What can hang from each mark:
rotom: diduv vafes
lapume: sufa
vafes: linar rotom vadukag
sidi: sufa
linar: sufa vafes
sufa: lapume linar rotos sidi
diduv: raka rotom

Known rows, with every way that one mark hangs from another:
sidi{sufa{lapume}}: [ -2.0  -8.2   7.6  29.0  19.6   8.4 -17.2  -3.5   2.4 -14.7 -16.7  -7.4
   8.8  13.1 -27.7 -18.1   7.8  -7.3 -22.1 -12.5   9.7   7.0   1.2   4.8
   4.4 -41.4 -12.5]
lapume{sufa{linar rotos sidi}}: [-19.9 -16.7   0.0  30.4  21.0  14.1 -19.7 -13.5  -8.9 -36.3 -22.1 -35.9
  18.9  13.0  -6.4 -13.9   6.8   3.6 -25.1 -17.1  -2.4  16.2  -2.0   4.3
  -2.7 -24.7 -24.8]
lapume{sufa{linar{vafes{rotom vadukag}}}}: [-16.9 -11.4   1.3  21.5  16.6  12.8 -16.3   0.8  -1.6 -16.9 -18.0 -21.0
  17.5  16.9 -11.0  -9.7  15.3   0.2  -5.8 -20.1  10.4  13.0  -5.9  -6.1
  15.4 -15.9  -7.7]
diduv{rotom{vafes{linar}}}: [  7.2  -6.4  -2.4  30.4  14.8  17.3 -12.6   6.0   6.0  -7.5  -1.8   5.1
   8.5  18.6  -1.6   2.3  -3.8  -3.6 -27.0   7.9   6.6  19.5   1.2   3.5
  37.5 -10.1 -10.2]
sufa{lapume rotos}: [  0.0  -5.7  11.7  25.3  30.9  18.2 -26.9  -7.0  -7.2 -12.9 -11.0  -6.0
  21.9   9.3 -31.9 -13.6 -11.2  -2.3 -11.4  -4.6   8.0  13.7  -5.2   4.3
 -21.4 -19.8 -22.1]
rotom{diduv vafes{linar}}: [  8.4  -6.0  -6.0  29.3  14.3   3.4  -2.8   1.1   9.1 -10.0  -2.4   1.5
   7.8  13.0 -15.1  12.0  -1.9  -5.2 -10.5   1.2  15.7  15.2 -15.7   4.5
  59.0 -25.8  -0.1]
lapume{sufa}: [-14.2 -14.6  -4.2  23.6  23.7   5.8 -12.5  -4.1   1.4 -15.0 -22.3 -17.3
   6.6  19.9  -7.3  -8.7   9.7  -1.1  -9.6 -12.1   8.9  12.8   0.0  -5.5
  -9.3 -27.3 -12.6]
rotom{diduv{raka} vafes{linar vadukag}}: [  9.7 -10.6  -6.5  23.5  32.1   6.3  -5.6   0.9   9.5 -12.8   5.9  -3.4
  11.1   7.3 -12.8  13.7  -3.1  -1.8 -13.6   1.8  18.5  19.4 -14.0  -6.7
  64.7  -6.7   2.2]
vafes{linar rotom}: [ -0.9   3.1  -7.1  24.4  28.7  21.1 -20.2  15.6   9.4  -5.2 -12.6   8.8
   9.2  17.6   9.6   5.4   5.1  -8.0  -8.7   4.9  -0.5  24.1  -8.7   8.6
  41.9 -14.3   4.6]
vafes{linar{sufa} rotom{diduv{raka}} vadukag}: [ -4.8  -7.9  -3.8  26.7  28.8  25.9 -18.6  11.5  11.1 -14.2 -14.9   7.0
  15.2   6.0   0.0  14.4  -1.7  -7.3  -4.1   1.0  -1.4  27.3  -7.7 -14.9
  56.5  -2.4  11.4]
linar{sufa{rotos} vafes{rotom}}: [ -7.0  -5.8  31.6  22.3  10.1  30.0 -28.4   7.1  -0.7  10.5 -22.1  13.2
  24.1  12.3 -34.2  -1.8  -4.2  -6.9   7.8 -11.1  18.1  13.1  19.1  -7.4
   4.4 -18.8  -3.4]
sufa{lapume linar{vafes} rotos}: [ -2.7  -4.1  19.2  22.5  10.2  22.7 -31.8  -3.0 -14.5 -15.7  -1.1 -15.4
  34.6   8.3 -40.0 -19.5   2.1  -1.7  -8.2 -16.3   9.8   7.4 -14.1   8.2
  -9.6 -12.9 -24.1]
diduv{raka rotom{vafes{linar{sufa{rotos}}}}}: [ 12.7 -16.0   1.3  22.9  20.8  20.7 -20.7   4.6   0.5 -10.5  13.3   5.0
   6.9  16.0 -14.1  -0.7  -7.4  -0.9 -29.5  10.6   5.5  20.4   9.1 -10.4
   5.3  -0.3 -15.2]
rotom{diduv}: [  4.5 -11.0  -5.9  31.2   5.3   1.3  -0.6  -5.2   5.3 -13.8  -8.3  -5.7
   6.9  13.7   4.9   3.0  -0.6  -6.9  -7.6  -2.6   2.6  11.4  -5.8  -5.9
  18.6 -31.2  -8.4]
rotom{diduv{raka} vafes{linar{sufa} vadukag}}: [  3.2 -13.9  -3.5  23.6  25.9   8.8  -8.7   1.2  10.4 -12.1  -0.2  -4.6
  12.9   5.3 -20.7  13.6  -4.3  -3.8  -9.9  -1.0  17.6  18.2  -9.3 -12.4
  54.8  -9.3   1.5]
linar{sufa{lapume sidi} vafes}: [ -6.7  -7.5  39.8  19.2  -4.0  16.8 -19.6  -0.4   7.1  -1.1 -32.6 -11.9
  23.9  15.1 -27.5  -6.8  -0.1 -10.4  -5.9 -13.3  16.4  10.2  14.4  -2.5
  -3.6 -19.7 -14.7]
vafes{rotom vadukag}: [ -9.6  -1.2  -6.6  20.6  46.2  20.5 -14.6   5.4  13.8  -3.9 -22.1  -1.0
  18.3   8.4  11.1   6.7  -9.0  -3.8  -7.7  -3.3   8.5  22.7   4.1  -9.1
  54.7  -1.2   6.5]
diduv{raka rotom}: [ 14.0 -16.5  -3.1  22.2  17.2  13.4 -13.5   0.8   0.8 -11.9  12.1  -0.7
   1.5  19.9  12.1  -5.2  -3.0  -2.4 -30.1   9.4  -3.4  17.6  11.3 -16.3
 -13.3  -0.1 -18.9]
linar{sufa{lapume} vafes}: [ -7.2  -7.1  33.6  16.7  -3.1  18.4 -22.6   5.4   5.4   8.0 -23.6  -1.8
  22.5  15.8 -39.6  -8.6   2.6 -11.2   6.7 -14.2  20.0   6.3   9.1  -8.2
 -14.9 -21.0 -10.7]
diduv{raka}: [  1.7 -13.2  -5.6  12.1  31.5   5.4 -15.2   0.3   6.0  -4.6   3.3 -12.0
   6.8  15.3   6.8  -6.3   1.8  -4.4 -15.4   0.1   6.6  12.2   5.2 -12.0
 -15.8  -9.2 -14.4]
diduv{raka rotom{vafes}}: [ 16.7 -15.0  -3.3  18.6  23.4  10.0 -11.1   0.9   4.5  -7.9  13.6   0.1
   2.3  18.1  -4.8  -1.5 -10.1  -0.6 -32.2   9.9   7.9  17.4  11.6 -13.9
   8.2   1.2 -15.0]
lapume{sufa{rotos}}: [-12.8 -15.4   0.9  28.7  30.6  14.1 -20.8  -7.1  -8.6 -16.7 -19.5 -13.3
  11.9  16.0 -17.7 -11.3   6.2   2.5 -10.7 -11.5   9.3  15.0   2.1  -1.7
 -18.2 -27.8 -16.6]
diduv{raka rotom{vafes{linar{sufa} vadukag}}}: [  8.8 -15.3  -0.9  21.4  26.4  20.1 -18.1   5.4   5.6 -10.0   8.8   1.6
   8.7  13.8  -6.7   2.2  -5.7  -1.6 -29.3   9.0   7.7  21.9   7.2 -14.7
  20.2   7.8 -10.2]
lapume{sufa{sidi}}: [-13.5 -14.7   2.7  26.2  22.5   4.6  -8.9  -8.6   3.5 -24.5 -31.3 -26.9
   7.5  19.5   4.6  -7.3   7.1  -0.5 -22.9 -11.5   3.6  17.8   5.1   0.8
   1.6 -25.9 -17.0]

Rows:
[  8.8 -13.6  -7.6  20.5  32.2   0.5  -0.5  -6.0  10.4  -9.5   2.8  -7.8
  10.8   5.7 -15.0  10.9 -12.2  -0.8 -12.8  -1.5  22.1  15.4  -4.1 -15.4
  55.1  -8.1  -0.6] | rotom{diduv{raka} vafes{vadukag}}
[ -8.4 -13.9   6.0  29.4  13.0  16.8 -19.3  -4.7 -12.6 -22.1 -11.2 -13.9
  18.2  14.9 -25.1 -11.1  10.0   2.9  -5.9 -18.2   6.8  13.1  -7.1  -1.8
   4.4 -23.6 -12.8] | lapume{sufa{linar{vafes{rotom{diduv}}} rotos}}
[ 15.5 -10.6  -7.8  22.7  19.4   0.5  -4.5   1.5   7.6 -12.0   9.2  -1.5
   4.3  13.0 -14.6  10.2  -2.0  -3.4 -14.0   3.6  16.0  16.3 -14.1  -4.1
  45.8 -17.6  -2.4] | rotom{diduv{raka} vafes{linar}}
[  2.9  -6.2  -5.3  30.2  27.6   8.3  -3.7   1.5  10.5 -11.0  -7.4  -0.9
  15.2   7.6 -11.3  15.3  -2.5  -3.4  -9.8  -1.1  19.7  18.7 -16.4   0.9
  79.7 -15.5   3.7] | rotom{diduv vafes{linar vadukag}}
[-13.1  -6.4  10.4  30.0  19.8  25.6 -28.6   3.2   2.5 -17.2 -23.1 -11.5
  21.5  11.6 -11.7  -4.2   3.4  -8.3 -14.8  -2.8  -2.1  19.0  -4.9   9.0
  -0.2 -22.0 -15.9] | vafes{linar{sufa{lapume rotos sidi}}}
[ -9.2  -2.3   4.4  29.0  25.0  30.4 -27.7   9.3   6.7 -13.5 -26.0   3.2
  16.0  12.5  -1.7   5.2  -2.9  -7.7 -13.2   1.1  -5.5  26.2   2.3   6.0
  33.8 -19.0  -2.2] | vafes{linar{sufa{rotos sidi}} rotom}
[ -4.6  -3.3  19.4  17.9  -1.4   9.7 -16.1  -5.8   2.0 -26.1 -17.4 -36.1
  28.1  14.0  -7.7 -14.3   3.4  -5.3 -25.2 -15.6   2.2  10.7  -8.7  11.7
  17.0 -10.9 -24.4] | sufa{lapume linar{vafes} sidi}
[-14.7 -14.6  13.0  29.2  16.4  16.3 -20.4  -9.5 -11.5 -28.0 -20.9 -31.1
  22.7  14.5 -11.9 -13.5  12.1   3.9 -20.9 -19.1   5.9  15.3   1.5   5.7
   2.0 -22.3 -22.2] | lapume{sufa{linar{vafes} rotos sidi}}
[-18.4 -13.6   8.5  25.0  14.5  10.4 -13.2  -6.7  -0.5 -26.0 -25.4 -35.5
  19.8  16.5   1.1 -10.2  15.4   1.3 -19.6 -20.8   6.5  15.2  -0.1   0.8
  18.2 -16.1 -15.9] | lapume{sufa{linar{vafes{vadukag}} sidi}}
[  3.0  -8.9  -2.0  29.1   7.2   5.7  -5.4   0.9  11.1 -10.9  -7.7   0.3
  10.8  10.8 -23.9  11.6  -3.7  -7.3  -5.8  -2.4  14.7  13.9 -12.7  -0.8
  49.8 -29.5  -0.6] | rotom{diduv vafes{linar{sufa}}}
[  9.5  -3.1  18.1  19.8  25.0  15.9 -10.7   7.9   5.0   6.9  -8.7   9.2
  17.5  13.3  -3.4   7.1   2.6  -3.4   0.3  -4.9  21.4  18.2   7.7 -10.0
  49.0  -1.7   7.3] | linar{vafes{rotom{diduv{raka}} vadukag}}
[-14.8  -1.4   6.3  27.1  42.4  37.5 -33.0  12.1   6.0 -11.3 -24.3   5.4
  25.9   4.4 -18.1   5.5  -5.6  -6.3  -3.5  -2.6   2.7  27.4  -7.5  -2.0
  44.9  -2.2   4.9] | vafes{linar{sufa{lapume rotos}} rotom vadukag}
[ -7.2  -9.9   5.6  33.5  17.6  17.4 -27.3  -7.1  -9.7 -26.2  -7.8 -14.8
  20.0   6.5 -38.0 -24.6   7.8  -3.3 -24.6 -18.2   3.3   5.1  -7.1   8.7
   1.0 -39.2 -20.1] | sidi{sufa{lapume linar rotos}}
[ 13.0  -3.5  -8.8  25.6  22.0  14.2 -12.8  12.3   7.0 -13.8  -0.9   9.7
   2.1  17.1   7.4   9.9   2.4  -6.7  -9.7   8.2  -3.8  24.7 -12.3  -1.1
  44.4 -14.6   5.3] | vafes{linar rotom{diduv{raka}}}
[-15.3 -12.5  19.1  26.8  12.9  21.0 -25.4 -10.1   2.6 -19.4 -32.5 -19.6
  23.6   7.4 -26.4  -9.8 -14.9  -7.0 -15.6  -9.2   0.2  14.0  11.2  -3.9
 -19.0 -25.5 -24.2] | linar{sufa{lapume rotos sidi}}
[-17.3 -11.5   6.7  23.2  15.5  11.5 -13.3  -5.5   0.5 -26.2 -26.3 -30.5
  18.4  16.3   0.6  -8.0  13.0   1.3 -18.9 -19.2   5.8  17.1  -0.3  -0.3
  27.0 -14.2 -11.9] | lapume{sufa{linar{vafes{rotom vadukag}} sidi}}
[ -4.9  -5.2  11.4  27.0  11.8  15.4 -21.0   1.5  -0.4 -16.4 -12.2 -10.9
  19.9  10.2 -32.1 -18.6  13.4  -5.5 -18.5 -20.8  11.2   6.2  -4.6   5.2
  30.7 -29.3  -7.0] | sidi{sufa{lapume linar{vafes{rotom vadukag}}}}
[  0.4  -6.1   0.6  17.3   0.3  12.0 -13.9   4.5   0.6 -10.4   2.3 -11.8
  19.2  14.1  -3.2  -5.2   9.2  -5.3  -6.8 -13.1   5.6   9.1  -6.8  -3.9
  26.9 -11.2  -7.7] | sufa{linar{vafes{rotom{diduv{raka}}}}}
[ -0.2   1.1  19.1  18.9  29.9  21.1 -16.1  10.3   7.3  12.6 -16.8   8.1
  21.9  14.0  -2.8   4.2   3.6  -4.3   0.0  -6.9  24.0  17.5   9.7  -2.2
  50.4  -2.2   6.6] | linar{vafes{rotom vadukag}}
[-20.1 -13.8  12.5  28.5  16.7  22.2 -23.4  -8.6   3.4 -15.0 -31.8 -17.9
  22.2   7.5  -8.6  -5.5  -8.8  -6.5 -15.6  -7.6   0.7  14.4  17.3  -4.1
  -9.8 -28.1 -20.9] | linar{sufa{rotos sidi}}
[-20.3  -6.5  13.0  31.9  36.9  33.0 -30.6   3.4   4.2 -18.2 -29.2 -14.6
  31.4   3.4  -6.7   0.7   3.1  -5.7 -13.7  -5.3   2.4  23.4  -5.4   4.1
  28.2  -7.1 -10.2] | vafes{linar{sufa{lapume rotos sidi}} vadukag}
[ -2.8  -8.3  17.9  32.5  13.3  19.3 -28.6  -3.7 -12.4 -18.2  -6.0  -9.9
  22.8   8.6 -43.1 -24.4  11.8  -3.0 -19.3 -20.1  11.2   4.8  -3.4  10.3
   6.3 -37.1 -17.5] | sidi{sufa{lapume linar{vafes} rotos}}
[ -4.3  -9.1  24.1  19.1   9.7  22.6 -16.6   7.9   8.2   7.4 -21.0   7.7
  21.6  10.2 -22.4   6.7  -1.3  -7.9   8.1 -10.7  18.5  15.0  15.1 -21.5
  30.3  -8.0   6.6] | linar{sufa vafes{rotom{diduv{raka}} vadukag}}
[ 12.1  -7.6 -10.1  20.2  18.3   6.0  -5.0   1.9   8.3 -11.1  -4.2   3.8
   1.5  15.4   3.6   6.0 -10.8  -5.2  -9.8   2.4   0.2  18.8   0.0 -13.3
  29.0 -16.9   1.3] | vafes{rotom{diduv{raka}}}
[ -9.1  -6.9  17.9  29.1  15.4  23.1 -24.2  -8.2 -10.0 -22.9 -12.0 -28.2
  34.3   7.8   1.2 -10.5   4.6   0.3 -26.6 -14.0   3.2  14.8   4.7  15.5
  22.1 -14.6 -25.4] | sufa{linar{vafes} rotos sidi}
[-11.2 -11.8  -1.2  35.8  20.3  19.4 -25.1  -5.1  -8.9 -21.8  -7.3 -14.2
  18.5   7.1 -20.9 -19.9  13.0  -2.9 -23.8 -17.6   3.9   5.6   0.4   8.0
  13.2 -41.4 -16.6] | sidi{sufa{linar rotos}}
[ -4.1  -5.4   1.6  18.3  10.0  15.4 -14.9   4.5   1.7 -10.3   0.3 -13.5
  24.2  10.5  -0.6  -2.9   8.1  -3.8  -6.6 -14.1   7.8  11.2  -8.2  -6.2
  39.6  -2.7  -4.1] | sufa{linar{vafes{rotom{diduv{raka}} vadukag}}}
[-15.9 -11.4  14.3  21.1   3.4  12.1 -17.4  -6.8  12.0 -17.0 -35.6 -22.8
  18.0  11.3 -14.7  -7.6 -10.4 -10.7 -15.1 -10.3   0.7  12.1   9.0  -5.8
 -12.8 -25.2 -20.1] | linar{sufa{lapume sidi}}
[-12.4  -8.6  44.8  25.9  17.1  30.2 -28.3  -3.3  -1.1  -3.2 -33.2 -10.1
  36.6   5.5 -35.5  -5.3  -4.8  -4.7  -5.9 -14.3  19.9  16.0  17.4  -3.4
   6.5  -9.4 -14.6] | linar{sufa{lapume rotos sidi} vafes{vadukag}}
[ -7.8  -3.9   3.8  19.7  21.5  11.9 -17.3   3.1  14.3  -6.6 -17.8  -8.9
  16.8  12.5 -23.4   2.6  -4.2  -6.9 -15.5  -3.3  17.0  15.4  -4.6   8.0
  37.7 -19.5  -7.7] | rotom{vafes{linar{sufa{lapume sidi}}}}
[-18.5 -14.2   7.9  27.5  23.3  19.9 -24.4  -4.1 -12.3 -19.2 -13.8 -20.8
  24.6  12.4 -22.0 -13.9  14.4   4.0  -8.0 -20.7  11.6  12.6  -4.2  -0.9
  -0.5 -17.1 -16.1] | lapume{sufa{linar{vafes{vadukag}} rotos}}
[ 15.1 -14.0  -6.7  18.7  17.4  -4.8   0.6  -5.6   9.0  -9.3   7.0  -5.0
   3.6  11.8 -17.6   7.5 -10.4  -2.2 -13.1  -0.3  18.7  12.2  -5.0 -11.0
  36.6 -18.7  -5.1] | rotom{diduv{raka} vafes}
[ -9.9  -7.4   9.3  27.8  16.1  19.6 -25.5 -15.7  -7.6 -40.8 -15.0 -37.9
  32.4   5.1 -14.4 -17.8 -10.3  -0.9 -33.4 -12.4  -7.6  14.9 -10.0  13.8
   0.1 -14.7 -33.6] | sufa{lapume linar rotos sidi}
[ -9.2  -6.7   0.8  24.3  16.3  19.8 -29.5  -8.0 -10.9 -27.2  -2.3 -23.9
  30.9   6.0 -31.5 -20.7  -6.4  -1.7 -14.5 -13.6  -1.4   8.9 -17.4   5.4
 -14.8 -16.8 -27.4] | sufa{lapume linar rotos}
[-10.4  -1.7  -2.3  23.3  18.1  26.1 -23.9  15.9  12.2  -5.7 -20.9   8.5
  11.7  15.4  -2.9   5.6   1.7 -10.8  -3.6   0.6  -3.0  21.4  -2.6   0.3
  28.8 -18.6   3.8] | vafes{linar{sufa} rotom}
[  0.6  -2.3  24.7  25.5  11.4  23.4 -27.4  -7.7  -9.7 -28.2 -15.2 -24.2
  34.3   8.7 -24.1 -14.0  -7.4   0.1 -25.0 -13.1   1.4  17.2  -4.1  14.4
  18.9  -9.3 -24.2] | sufa{lapume linar{vafes{rotom}} rotos sidi}
[  7.8  -0.2  -8.5  30.7  17.8  15.6 -11.6  11.7   7.3 -12.3  -9.5  10.9
   5.7  17.0   7.5  11.2   2.2  -7.6  -7.6   5.8  -3.6  24.3 -14.4   4.7
  52.4 -21.5   6.7] | vafes{linar rotom{diduv}}
[  5.1  -7.8   6.2  30.0   7.6  18.4 -14.1   2.2   7.4 -14.2  -9.4  -0.2
  11.2  17.9 -10.5   1.2  -8.6  -5.0 -30.6   6.2   2.7  20.7   3.7   2.2
  29.9 -10.8 -14.3] | diduv{rotom{vafes{linar{sufa{lapume sidi}}}}}
[ -1.6  -4.4  -8.5  27.2  33.8  15.0  -6.4   1.2  11.7 -11.0 -18.1   3.3
  14.1   7.2   8.9  11.7 -11.0  -4.2  -6.2  -1.3   4.9  22.9  -1.5 -13.0
  66.5  -6.3   9.1] | vafes{rotom{diduv} vadukag}
[ -8.0  -9.1   0.5  28.6   8.6   9.9 -19.5  -4.1  -0.6 -23.8 -10.3 -19.3
  15.0  10.8 -26.9 -22.9  11.6  -6.8 -23.8 -19.3   2.9   3.3  -9.2   5.9
   8.8 -39.1 -16.6] | sidi{sufa{lapume linar}}
[ -8.9  -1.8  -3.1  21.9  43.1  15.5 -15.7   6.4  13.3   0.3 -11.6  -5.5
  20.2   8.5  -7.9   7.4   1.1  -3.3 -12.8  -2.8  23.7  18.3  -7.4   7.3
  65.5  -6.8   1.0] | rotom{vafes{linar vadukag}}
